Known rows, with every way that one mark hangs from another:
[A [M [Q [G [B F]]]] X]: -1.03, -1.80, +0.02, -0.38, -0.40, -1.31, +3.53, -3.08, -2.80, -1.70, -3.94, -0.11, -1.47, +0.68
[X B]: -2.93, +1.26, +0.45, +0.81, -0.83, -0.47, -2.79, +2.18, +1.21, +1.41, +2.73, +0.86, +0.33, +0.52
[D [A M X]]: +0.76, +4.01, -0.94, +0.45, +1.12, +3.79, -2.88, +0.69, +5.74, -2.68, +0.59, +1.99, -0.67, +2.85
[X [B G]]: -2.03, +0.38, +0.50, +0.48, -2.30, -1.81, -2.69, +3.19, +0.60, +2.01, +2.48, -1.41, +3.84, -0.23
[A [M [Q G]] [X [B F]]]: -1.16, -1.50, +1.04, -0.84, +0.01, -1.31, +3.08, -1.56, -2.40, +0.04, -3.05, -0.70, -0.69, +1.92
[Q [G [B F X]]]: -0.73, +0.06, +1.90, -0.71, -2.25, -3.26, -1.61, +0.52, -2.13, +0.14, +2.44, +0.69, +0.42, -2.24
[M A [Q G]]: +3.62, -1.58, -0.84, +0.67, +2.85, +2.79, +0.31, -2.25, +0.15, +1.56, -0.90, -1.14, -0.19, -0.85
[G [B X]]: -1.76, +0.54, +0.75, +0.15, -2.35, -0.42, -3.35, +2.20, +1.25, -0.75, +3.10, +2.54, -0.31, -1.55
[M [Q G]]: +0.26, +0.67, -0.98, +0.90, +0.67, +1.62, -0.26, -2.20, +0.08, +2.50, -0.50, -1.63, +0.27, +0.58
[M A]: +2.32, +0.04, -2.07, +0.48, +1.79, +3.09, -3.74, +1.10, +2.32, +0.67, +2.53, +2.07, +0.42, -1.97
[Q G]: -0.11, +2.22, +0.31, +1.04, -0.23, +0.80, -3.50, -1.35, +2.03, +1.41, +0.89, -0.22, +0.71, +0.73
[G [B F]]: -2.69, +0.79, -1.74, -0.17, -1.28, -2.23, -1.45, +1.39, -2.04, +0.87, +2.95, +1.34, +0.32, -2.74
[D [A M]]: +0.15, +4.65, -1.84, +0.20, +1.57, +1.82, -3.82, +1.22, +4.38, -1.29, +1.42, +1.23, -0.03, +0.60
[D [A [M [Q [G [B X]]]]]]: +0.84, +0.86, +2.32, +0.20, +0.59, -0.77, +1.20, -0.93, +1.09, -2.64, -1.84, -1.01, -1.62, +0.70
[E Q]: -0.62, +3.43, -2.61, +1.73, +0.60, +1.21, -3.02, -0.60, +3.44, +1.89, +1.77, +0.18, -1.27, -0.50
[X [B F G]]: -1.96, +0.23, -0.84, -0.88, -2.34, -3.56, -1.76, +3.95, -2.44, +3.26, +3.66, -1.54, +4.66, -2.33

Rows:
+2.36, -3.27, +2.67, +1.35, +1.78, +2.54, +2.92, -1.67, +0.46, +0.03, -1.86, -0.83, -1.33, +2.50 -> [M [A [X B]] [Q G]]
+0.41, +0.75, +0.45, +0.26, +1.07, -0.45, +4.05, -2.19, -0.89, -2.44, -2.80, -1.27, -1.63, +1.77 -> [D [A [M [Q [G [B F]]]] X]]
+3.43, -1.80, -2.39, +0.44, +2.20, +6.01, +0.48, -0.31, +1.71, +0.53, +0.25, +1.48, -0.76, +0.05 -> [M [A X] Q]
+0.41, +0.95, +1.90, +1.53, +1.25, +1.27, +3.31, -3.04, +2.09, -3.66, -3.81, -1.21, -2.55, +3.79 -> [D [A [M [Q [G B]]] X]]
+0.90, +1.03, -2.20, -2.29, -3.04, -1.33, -4.43, +4.50, -1.05, +3.08, +5.27, +0.24, +5.42, -4.13 -> [B F G X]
+0.85, +0.88, +0.99, -1.08, +0.52, -2.58, +2.11, -0.17, -1.90, -1.58, -0.62, -1.17, -0.91, -1.36 -> [D [A [M [Q [G [B F X]]]]]]
+1.56, -2.84, +0.22, +0.87, +1.64, +3.66, +1.96, +0.81, +0.59, +0.35, +0.11, +0.84, -1.16, +1.22 -> [M [A [X B]] Q]
-2.06, -1.17, -1.45, -1.38, -0.06, -0.27, +2.27, +0.87, -2.02, +0.41, -1.07, +1.06, -0.52, +0.67 -> [A [M Q] [X [B F]]]
-2.44, +0.46, +1.03, +0.07, -0.91, +0.70, -1.72, +0.94, +2.83, -2.12, -0.87, +2.65, -0.99, +2.92 -> [A M [X B]]
-0.51, +1.03, +1.38, +0.55, -1.39, -4.06, -0.25, -1.13, -1.05, +0.36, +1.13, -0.58, -1.72, -2.23 -> [E [Q [G [B F X]]]]
+1.87, -3.18, -0.58, +0.21, +1.79, -1.22, +3.26, -1.87, -4.30, +0.84, -0.80, -1.36, -0.65, -3.00 -> [M A [Q [G [B F]]]]
-0.64, -1.75, +0.40, -1.72, -0.94, -3.31, +1.63, -1.04, -3.75, -0.78, -1.80, +0.04, -0.68, -2.35 -> [A [M [Q [G [B F X]]]]]
-0.63, -1.58, +1.72, -0.37, -0.91, -1.50, +0.87, -1.78, -0.70, -2.04, -3.07, +0.31, -1.49, -0.37 -> [A [M [Q [G [B X]]]]]
+0.68, -0.19, -0.14, +0.25, +0.55, +2.72, +0.69, -3.35, +1.74, -0.94, -4.07, +0.13, -1.01, +2.88 -> [A [M [Q G]] X]
+2.00, -2.58, +0.09, -0.78, -0.73, -0.36, -0.23, +3.50, -1.13, +1.01, +2.49, -0.24, +3.59, -1.46 -> [M [A [X [B F G]]]]
-1.23, -1.97, -1.40, -1.66, -1.61, -1.58, +2.45, +1.87, -2.86, +1.06, -1.31, -1.18, +2.92, -0.20 -> [A [M Q] [X [B F G]]]
+0.15, +1.00, +1.51, -0.19, +1.63, -0.60, +3.53, -0.58, -0.49, -0.58, -1.73, -1.94, -0.94, +3.06 -> [D [A [M [Q G]] [X [B F]]]]
